What can hang from each mark:
rubi: mumu
lasul: tenenen zevat
leged: dezonag
butek: dezonag pulog
pulog: butek
tenenen: dezonag lasul
zevat: dezonag lasul
mumu: rubi
dezonag: butek leged mumu zevat

Every row comes from one small tree of marks. The marks that hang from a mark follow it in brackets, in alphabetical order. Every link used is in the known rows. Which tree was each row made from?
Known rows:
mumu[rubi]: 1.311	-0.671	-0.452	-0.046	-0.345	-0.180	-0.273	-0.020	1.129	0.496	-0.415	0.503	0.590	-0.123	-0.043	-0.035	-0.340	-0.466	1.424	0.592	-0.953	0.393	-2.018	-0.304	0.096	0.149	0.230	0.173	1.077	0.201	0.328
tenenen[dezonag]: -0.484	-0.009	0.153	-0.155	-0.424	0.388	0.341	-0.179	-0.576	0.000	-2.129	0.355	-0.051	0.367	0.358	0.356	0.786	0.545	0.078	0.593	-1.003	-0.243	0.286	-0.125	-0.346	0.122	0.230	0.577	-2.567	0.845	-0.061
zevat[dezonag]: -0.232	0.210	0.209	0.021	0.032	0.119	-1.260	0.484	-0.378	-0.649	-1.610	0.231	-0.315	0.564	-0.165	0.139	1.139	0.659	0.332	-0.255	-0.584	-0.454	0.002	-0.054	-0.415	-0.021	-0.498	0.933	-2.521	0.244	0.113
tenenen[dezonag[butek leged mumu] lasul[zevat]]: -0.544	-0.601	0.480	-0.354	0.762	0.539	1.619	1.404	-1.197	1.751	-3.019	0.007	-1.126	-0.656	-0.980	0.886	1.822	1.943	0.767	0.531	-0.321	2.762	2.625	-0.356	0.678	0.162	0.929	0.600	2.687	0.914	-0.388
butek[dezonag[leged zevat[lasul[tenenen]]] pulog]: -1.077	-1.071	0.105	-0.127	-0.631	0.797	-1.108	1.014	0.943	2.272	-5.233	-1.293	-2.880	-0.273	-0.452	1.608	0.009	0.956	2.423	-0.917	-3.189	0.651	1.989	1.014	0.084	-0.352	1.172	0.266	-3.141	1.506	-0.201
tenenen[dezonag[butek[pulog] leged mumu] lasul]: -0.328	-0.674	-0.137	-0.884	1.387	-0.019	1.237	1.597	-0.607	1.470	-2.908	0.060	-1.147	-0.010	-0.591	1.056	1.651	3.061	-0.988	-1.405	-0.624	1.732	2.032	-0.096	0.479	-0.542	0.907	1.358	2.263	0.910	-0.553
zevat[dezonag[butek leged]]: 0.175	-0.281	-0.013	0.382	0.497	-0.462	-0.337	2.264	-1.650	-0.031	-2.621	0.401	-1.187	0.466	-1.425	0.076	1.893	1.592	2.153	0.003	-0.401	1.125	0.029	-0.256	0.091	0.365	-0.863	0.546	-0.106	0.651	0.267
lasul[tenenen[dezonag[leged]]]: -0.677	-0.440	0.240	0.031	-0.659	0.040	0.632	0.528	-0.660	-0.036	-4.545	-0.386	-2.305	-0.084	0.088	0.410	0.550	1.363	2.066	0.661	-2.075	0.873	0.200	0.269	-0.095	0.317	-0.562	-0.847	-0.710	0.881	-0.097
lasul[tenenen[dezonag[butek[pulog] leged]] zevat]: -0.310	-2.095	1.150	-0.159	1.003	-0.355	1.229	1.337	-0.794	1.887	-6.591	-0.145	-2.750	-1.016	-1.114	1.109	0.484	0.574	2.229	-0.450	-1.998	0.960	2.223	0.400	0.079	0.902	0.286	-0.852	-2.548	0.947	-0.007
tenenen[lasul[zevat[dezonag[butek[pulog] mumu]]]]: -0.153	-1.136	0.929	-0.884	2.132	0.351	-0.547	1.280	0.124	1.212	-2.076	0.148	-0.724	-0.773	-1.087	1.117	1.554	1.359	-1.214	-1.912	0.123	0.870	3.488	-0.058	0.261	0.023	1.245	1.436	-0.805	-0.029	-0.271
tenenen[dezonag[leged]]: -0.725	-0.015	0.040	0.240	-0.518	0.010	0.697	0.647	-1.171	0.505	-3.568	-0.128	-0.938	0.549	0.263	0.295	0.970	1.411	1.529	0.715	-1.399	0.749	-0.775	-0.053	-0.239	-0.209	-0.361	0.464	-0.134	1.444	-0.106
leged[dezonag[butek[pulog] mumu]]: 0.209	-0.550	0.513	-0.741	2.376	-0.260	0.403	0.296	-0.532	2.189	0.116	0.277	-1.144	-0.135	-1.335	0.312	1.385	1.534	-1.908	-2.018	0.185	1.435	1.626	-0.166	0.262	-0.046	0.174	0.676	-0.443	0.951	-0.483
pulog[butek]: 0.690	0.448	-0.242	0.026	0.270	-0.124	-0.602	-0.266	-0.587	-0.995	0.484	0.279	0.288	-0.183	-0.219	-0.339	0.267	0.236	0.377	0.188	-0.883	0.434	1.016	0.130	-0.069	1.174	-0.253	-0.013	0.850	-0.439	-0.110
tenenen[lasul]: -0.523	0.277	-0.305	-0.343	0.232	0.668	0.223	0.200	0.814	-0.571	0.158	-0.137	0.563	0.022	0.401	0.527	0.309	0.966	0.089	-0.106	0.034	0.059	1.262	0.081	0.420	0.106	0.336	0.560	1.053	-1.070	-0.036
rubi[mumu]: 0.289	-0.095	-0.428	-0.007	0.215	0.528	0.278	-0.919	-0.029	0.348	1.202	0.099	0.196	0.059	0.299	-0.342	-0.063	0.266	1.165	-0.285	0.831	0.774	0.618	0.244	-0.061	-0.421	0.011	0.551	3.290	0.282	0.378
pulog[butek[dezonag[leged mumu zevat[lasul]]]]: -0.211	0.513	-0.510	0.087	-0.700	0.990	-1.317	0.778	-0.827	1.669	-1.672	-0.735	-1.448	-0.109	-0.987	0.576	1.381	1.652	1.302	0.490	-2.361	2.936	2.217	0.226	0.184	0.090	1.264	1.216	2.145	1.971	-0.603
zevat[dezonag[butek mumu[rubi]]]: 1.889	-0.748	-0.302	-0.488	0.580	-0.358	-1.054	1.476	-0.128	0.751	-0.387	1.193	-0.223	-0.067	-1.571	-0.087	1.541	0.833	-0.017	-0.105	-0.423	1.721	-0.378	-0.742	0.186	0.283	0.448	0.971	1.393	0.936	0.156
lasul[tenenen zevat[dezonag[butek mumu[rubi]]]]: 1.691	-1.693	0.720	-0.471	0.685	-0.143	-0.925	1.167	0.391	1.253	-2.557	0.782	-1.863	-1.395	-1.936	0.471	0.922	-0.268	1.456	0.270	-1.237	1.998	1.319	-0.336	0.311	1.177	0.578	-0.614	0.220	0.681	0.211
lasul[tenenen zevat[dezonag[leged]]]: -0.616	-0.890	1.139	0.389	-0.097	0.021	-0.883	0.772	-0.550	0.280	-5.159	-0.778	-2.761	-0.660	-0.509	0.517	0.622	0.380	3.344	0.296	-1.801	0.967	0.511	0.375	-0.248	0.468	-0.818	-0.832	-1.658	0.414	0.133
tenenen[dezonag[leged] lasul[zevat]]: -1.321	-0.260	0.582	0.045	-0.139	0.961	1.172	0.432	-0.401	0.867	-4.778	-0.483	-0.523	-0.154	0.491	1.031	1.069	1.356	2.546	0.991	-1.460	1.123	1.124	0.076	0.178	0.072	0.394	0.798	-0.371	0.540	-0.137
leged[dezonag[mumu]]: -0.305	0.621	0.471	-0.394	0.935	0.428	-0.025	-0.807	-0.480	1.253	0.739	-0.193	-0.898	0.069	-0.330	-0.132	1.290	1.313	-1.028	-0.476	0.010	1.732	0.330	-0.230	0.034	-0.395	-0.271	0.499	0.511	1.001	-0.551
zevat[dezonag[butek[pulog] mumu[rubi]] lasul[tenenen]]: 1.531	-1.182	-0.187	-1.124	1.396	0.071	-2.773	1.425	1.565	2.072	-2.104	0.594	-1.506	-0.548	-1.853	0.828	0.379	1.830	-0.138	-2.065	-1.146	1.327	1.611	0.202	1.038	0.240	1.607	1.366	0.100	1.111	0.131
dezonag[leged mumu zevat]: -0.082	-0.560	-0.264	0.078	-0.230	-0.203	0.800	0.461	-1.070	2.046	-1.473	-0.983	-2.202	-0.580	-0.335	0.238	0.555	0.196	1.098	-0.176	-0.356	2.697	-0.332	-0.353	0.394	-0.542	0.377	-0.219	3.896	1.471	-0.555

Which tree is each row?
0.390	0.656	-0.012	0.074	-0.492	-0.071	-0.520	0.852	-1.057	-0.106	-0.775	-0.181	-1.035	0.002	-0.711	-0.182	1.646	1.809	-0.191	0.626	-2.103	1.996	0.858	0.087	-0.986	-0.190	-0.275	0.243	2.825	1.018	-0.616 : pulog[butek[dezonag[leged mumu]]]
-0.534	-0.566	0.527	0.164	0.874	0.528	0.134	2.175	-0.798	0.299	-3.599	-0.043	-0.832	-0.163	-1.215	0.823	1.974	1.534	2.870	0.251	-0.529	1.429	1.995	-0.106	0.538	0.680	-0.128	0.829	-0.282	-0.264	0.248 : tenenen[lasul[zevat[dezonag[butek leged]]]]
-0.283	-1.613	-0.130	0.085	-0.356	0.016	1.748	1.534	-1.659	0.972	-5.403	-0.021	-3.046	-0.563	-1.030	0.957	1.229	0.297	3.573	0.789	-2.135	1.980	1.671	-0.062	0.599	1.450	-0.062	-1.266	-1.325	1.192	-0.011 : lasul[tenenen[dezonag[butek leged zevat]]]
1.023	-0.999	-0.490	-0.784	0.849	1.057	-0.693	0.090	0.742	3.513	-1.222	0.113	-2.233	-0.906	-2.050	0.756	0.875	0.726	2.563	-0.114	-1.373	3.618	1.871	-0.129	1.902	1.363	1.315	0.260	0.732	1.692	-0.048 : leged[dezonag[butek mumu[rubi] zevat[lasul[tenenen]]]]
0.555	-1.590	-0.001	-0.597	1.355	-0.415	0.718	0.839	-0.562	2.322	-0.605	-0.043	-1.647	-0.972	-1.195	0.758	0.430	-0.389	-1.182	-1.860	0.286	1.449	2.178	-0.309	0.491	0.158	1.376	0.046	0.619	0.980	-0.485 : dezonag[butek[pulog] mumu zevat]
-0.690	-0.562	-0.426	0.128	-0.493	0.644	-0.632	0.485	0.112	1.926	-3.335	-1.296	-2.762	-0.556	-0.545	0.797	-0.500	0.644	3.561	-0.115	-1.347	2.055	1.232	0.562	1.390	0.547	0.747	-0.325	1.127	0.998	-0.023 : dezonag[leged zevat[lasul[tenenen]]]
0.297	-0.009	-0.036	-0.202	-0.701	0.613	-0.380	-0.055	-0.758	0.228	-0.693	0.010	-1.008	-0.489	-0.542	0.383	1.551	-0.089	-0.326	0.689	-2.213	1.685	2.489	-0.070	-0.773	0.575	0.700	0.098	-0.349	0.896	-0.691 : pulog[butek[dezonag[mumu zevat]]]
1.478	-2.084	0.598	-0.160	1.474	-0.948	-0.739	1.835	-0.168	2.914	-4.359	0.266	-1.564	-0.803	-1.717	0.593	1.077	0.765	1.620	-1.079	-1.202	2.158	-0.763	-0.417	0.009	-0.280	0.612	1.027	1.595	1.685	0.081 : lasul[zevat[dezonag[butek[pulog] leged mumu[rubi]]]]
-0.492	-1.410	-0.333	-0.733	1.044	0.338	1.652	1.538	-0.892	2.280	-3.975	-0.262	-1.938	-0.351	-0.543	1.509	1.721	1.967	0.323	-1.294	-1.161	2.259	2.420	-0.258	0.706	-0.095	1.361	1.161	1.311	1.326	-0.601 : tenenen[dezonag[butek[pulog] leged mumu zevat] lasul]
-0.782	-0.274	-0.055	-0.230	-1.045	1.023	-0.970	0.928	0.206	2.180	-2.983	-1.276	-3.065	-0.548	-0.829	1.050	0.689	1.351	1.449	0.214	-2.139	2.619	2.060	0.560	0.388	-0.490	1.334	0.023	0.595	1.977	-0.556 : butek[dezonag[leged mumu zevat[lasul[tenenen]]]]
-0.527	-1.062	0.290	-0.152	-0.341	-0.035	0.256	1.037	-0.334	2.297	-3.636	-1.002	-2.392	-0.256	-0.240	1.035	0.992	0.541	-0.142	-0.978	-2.177	1.432	0.457	0.047	-0.903	-1.373	0.793	0.467	0.026	1.957	-0.737 : butek[dezonag[leged mumu zevat] pulog]
-0.778	-1.254	0.286	0.199	-0.653	0.143	0.319	1.068	-0.152	1.594	-4.741	-0.843	-1.838	0.096	0.011	1.200	0.737	0.065	1.829	-0.482	-2.684	0.338	-0.001	0.279	-0.926	-0.770	0.278	0.302	-2.845	1.382	-0.285 : butek[dezonag[leged zevat] pulog]
1.015	-0.047	-0.090	-0.462	0.589	0.277	-0.304	-0.782	0.662	1.896	0.333	0.373	-0.410	-0.058	-0.302	-0.109	0.938	0.830	0.258	0.180	-0.918	2.094	-1.592	-0.597	0.151	-0.200	-0.118	0.630	1.637	1.325	-0.242 : leged[dezonag[mumu[rubi]]]
1.435	-1.112	-1.195	-0.118	0.236	0.133	-0.177	1.595	-0.071	3.811	-1.178	-0.169	-1.273	-0.594	-1.880	0.470	0.445	0.827	2.772	0.038	-0.487	3.884	-0.225	-0.402	1.886	0.148	1.792	1.127	5.531	2.191	0.058 : dezonag[butek leged mumu[rubi] zevat[lasul]]
1.714	-1.934	0.043	-1.134	0.856	-0.464	0.224	0.908	0.830	1.742	-3.031	0.954	-1.583	-0.877	-1.085	0.767	0.376	0.802	-0.617	-0.875	-1.889	1.255	0.872	-0.164	0.175	0.489	1.191	-0.223	0.153	1.200	-0.149 : lasul[tenenen[dezonag[butek[pulog] mumu[rubi]]]]
-0.640	-0.194	0.088	-0.585	-0.929	1.379	-1.306	0.210	0.913	1.827	-1.626	-0.739	-2.258	-0.662	-0.831	1.124	0.587	0.560	-0.130	0.038	-1.734	1.583	3.337	0.526	0.305	-0.170	1.776	0.114	-1.414	1.506	-0.561 : butek[dezonag[mumu zevat[lasul[tenenen]]]]
0.613	-1.029	-0.002	-0.302	1.579	-1.141	0.628	1.737	-0.822	2.033	-0.858	-0.231	-1.527	-0.462	-1.330	0.145	0.541	1.526	-1.035	-1.864	0.322	1.896	0.439	-0.133	0.355	-0.656	0.463	0.154	3.912	1.057	-0.399 : dezonag[butek[pulog] leged mumu]
1.627	-0.590	-0.521	-0.268	-1.029	0.453	-0.700	0.035	0.396	0.775	-1.151	0.534	-0.361	-0.604	-0.577	0.377	1.146	-0.618	1.043	1.317	-3.216	2.164	0.634	-0.343	-0.661	0.769	0.917	0.252	0.844	1.259	-0.377 : pulog[butek[dezonag[mumu[rubi] zevat]]]
-0.682	-0.527	0.929	0.565	0.038	-0.005	-0.691	0.883	-1.101	0.622	-4.286	-0.510	-1.376	-0.062	-0.425	0.283	1.061	0.494	2.813	0.272	-1.046	0.867	-0.503	-0.015	-0.362	-0.172	-0.618	0.496	-1.229	0.889	0.119 : lasul[zevat[dezonag[leged]]]
-0.865	-0.119	0.777	-0.202	0.359	1.107	-0.828	0.304	0.328	-0.386	-2.629	-0.089	-0.069	-0.135	0.140	0.930	1.169	0.703	1.359	0.069	-0.586	-0.024	1.955	0.078	0.015	0.370	0.291	1.132	-2.819	-0.613	0.076 : tenenen[lasul[zevat[dezonag]]]
0.616	-0.331	-0.483	-0.540	-0.584	0.428	-1.108	0.473	0.833	2.432	-3.436	-0.292	-1.857	-0.252	-0.525	0.518	0.095	2.300	1.798	0.424	-2.147	2.674	-0.575	0.197	1.006	-0.259	1.229	0.720	3.518	2.372	-0.103 : zevat[lasul[tenenen[dezonag[leged mumu[rubi]]]]]
-0.128	-1.605	0.997	0.229	1.492	-0.581	-0.347	1.986	-1.163	1.641	-5.080	-0.022	-1.663	-0.293	-1.404	0.728	1.143	0.669	2.096	-1.221	-0.853	0.608	0.846	0.093	-0.135	0.138	-0.085	0.704	-2.074	0.881	0.186 : lasul[zevat[dezonag[butek[pulog] leged]]]
1.127	-0.119	-0.997	0.001	-1.106	0.850	-1.623	0.636	0.295	2.328	-2.334	-0.310	-0.876	-0.234	-1.059	0.580	1.004	1.164	2.673	0.986	-3.362	3.324	0.324	0.026	0.336	0.292	1.399	1.414	3.231	2.345	-0.307 : pulog[butek[dezonag[leged mumu[rubi] zevat[lasul]]]]
0.011	0.444	-0.101	0.444	-0.718	0.041	-0.353	1.048	-0.927	-0.841	-1.984	-0.036	-0.530	0.353	-0.488	-0.011	1.445	1.232	1.587	1.036	-2.691	1.002	0.556	0.280	-1.012	0.289	-0.770	0.125	0.093	0.438	-0.172 : pulog[butek[dezonag[leged]]]
1.255	-1.582	-0.733	-0.138	-0.272	-0.193	1.361	1.444	-1.202	2.827	-3.896	0.570	-1.650	-0.416	-1.263	0.607	1.471	0.455	2.557	1.028	-1.757	3.444	-0.884	-0.871	0.643	0.362	0.871	0.329	2.706	2.433	-0.118 : tenenen[dezonag[butek leged mumu[rubi] zevat]]
0.001	0.602	-0.389	-0.330	-0.550	1.343	-1.750	0.032	-0.188	1.317	-0.165	-0.248	-0.656	-0.232	-0.955	0.638	1.233	0.854	-0.199	0.252	-1.959	1.903	3.403	0.301	0.132	0.444	1.734	1.358	0.090	1.565	-0.617 : pulog[butek[dezonag[mumu zevat[lasul]]]]
0.369	-0.872	0.234	-0.296	1.627	-0.928	-0.654	2.164	-1.169	1.328	-2.420	0.006	-1.912	0.083	-1.462	0.276	1.674	2.244	-0.700	-2.052	-0.214	1.526	0.558	-0.125	-0.090	-0.725	0.042	1.064	1.410	1.379	-0.283 : zevat[dezonag[butek[pulog] leged mumu]]
1.949	-1.637	-0.456	-0.375	1.267	-1.238	0.413	1.686	0.180	2.598	-1.395	0.306	-1.030	-0.562	-1.426	0.217	0.177	1.062	0.370	-1.217	-0.644	2.376	-1.503	-0.394	0.457	-0.603	0.739	0.432	4.943	1.225	-0.054 : dezonag[butek[pulog] leged mumu[rubi]]
1.666	-1.401	0.510	-0.284	0.804	-0.139	-0.877	1.157	-0.146	1.703	-1.893	1.011	-0.449	-0.809	-1.785	0.200	1.367	-0.204	0.956	0.370	-0.458	1.966	0.101	-0.669	0.185	0.520	0.706	0.699	0.514	1.160	0.179 : lasul[zevat[dezonag[butek mumu[rubi]]]]
0.197	-0.736	0.891	0.135	0.987	-0.337	-0.165	1.876	-1.859	1.671	-2.705	-0.041	-1.845	-0.591	-1.835	0.196	1.825	1.043	1.067	-0.075	0.088	2.580	1.025	-0.368	0.165	-0.041	0.033	0.449	1.655	1.379	-0.124 : lasul[zevat[dezonag[butek leged mumu]]]
-0.497	-1.331	0.727	-0.668	1.654	0.217	1.452	1.435	-0.643	2.472	-4.122	-0.191	-1.348	-0.757	-0.774	1.291	1.343	2.168	-0.062	-1.050	-0.671	2.027	2.851	-0.076	0.436	-0.237	1.412	1.009	1.373	1.074	-0.505 : tenenen[dezonag[butek[pulog] leged mumu] lasul[zevat]]
0.105	0.024	-0.054	-0.344	0.828	0.149	-1.825	2.120	-0.625	1.261	-1.977	-0.298	-2.677	-0.240	-2.155	0.339	1.391	2.986	0.932	-0.905	-0.287	2.621	2.236	0.260	1.217	0.178	0.499	0.624	2.409	1.375	-0.082 : zevat[dezonag[butek leged mumu] lasul[tenenen]]
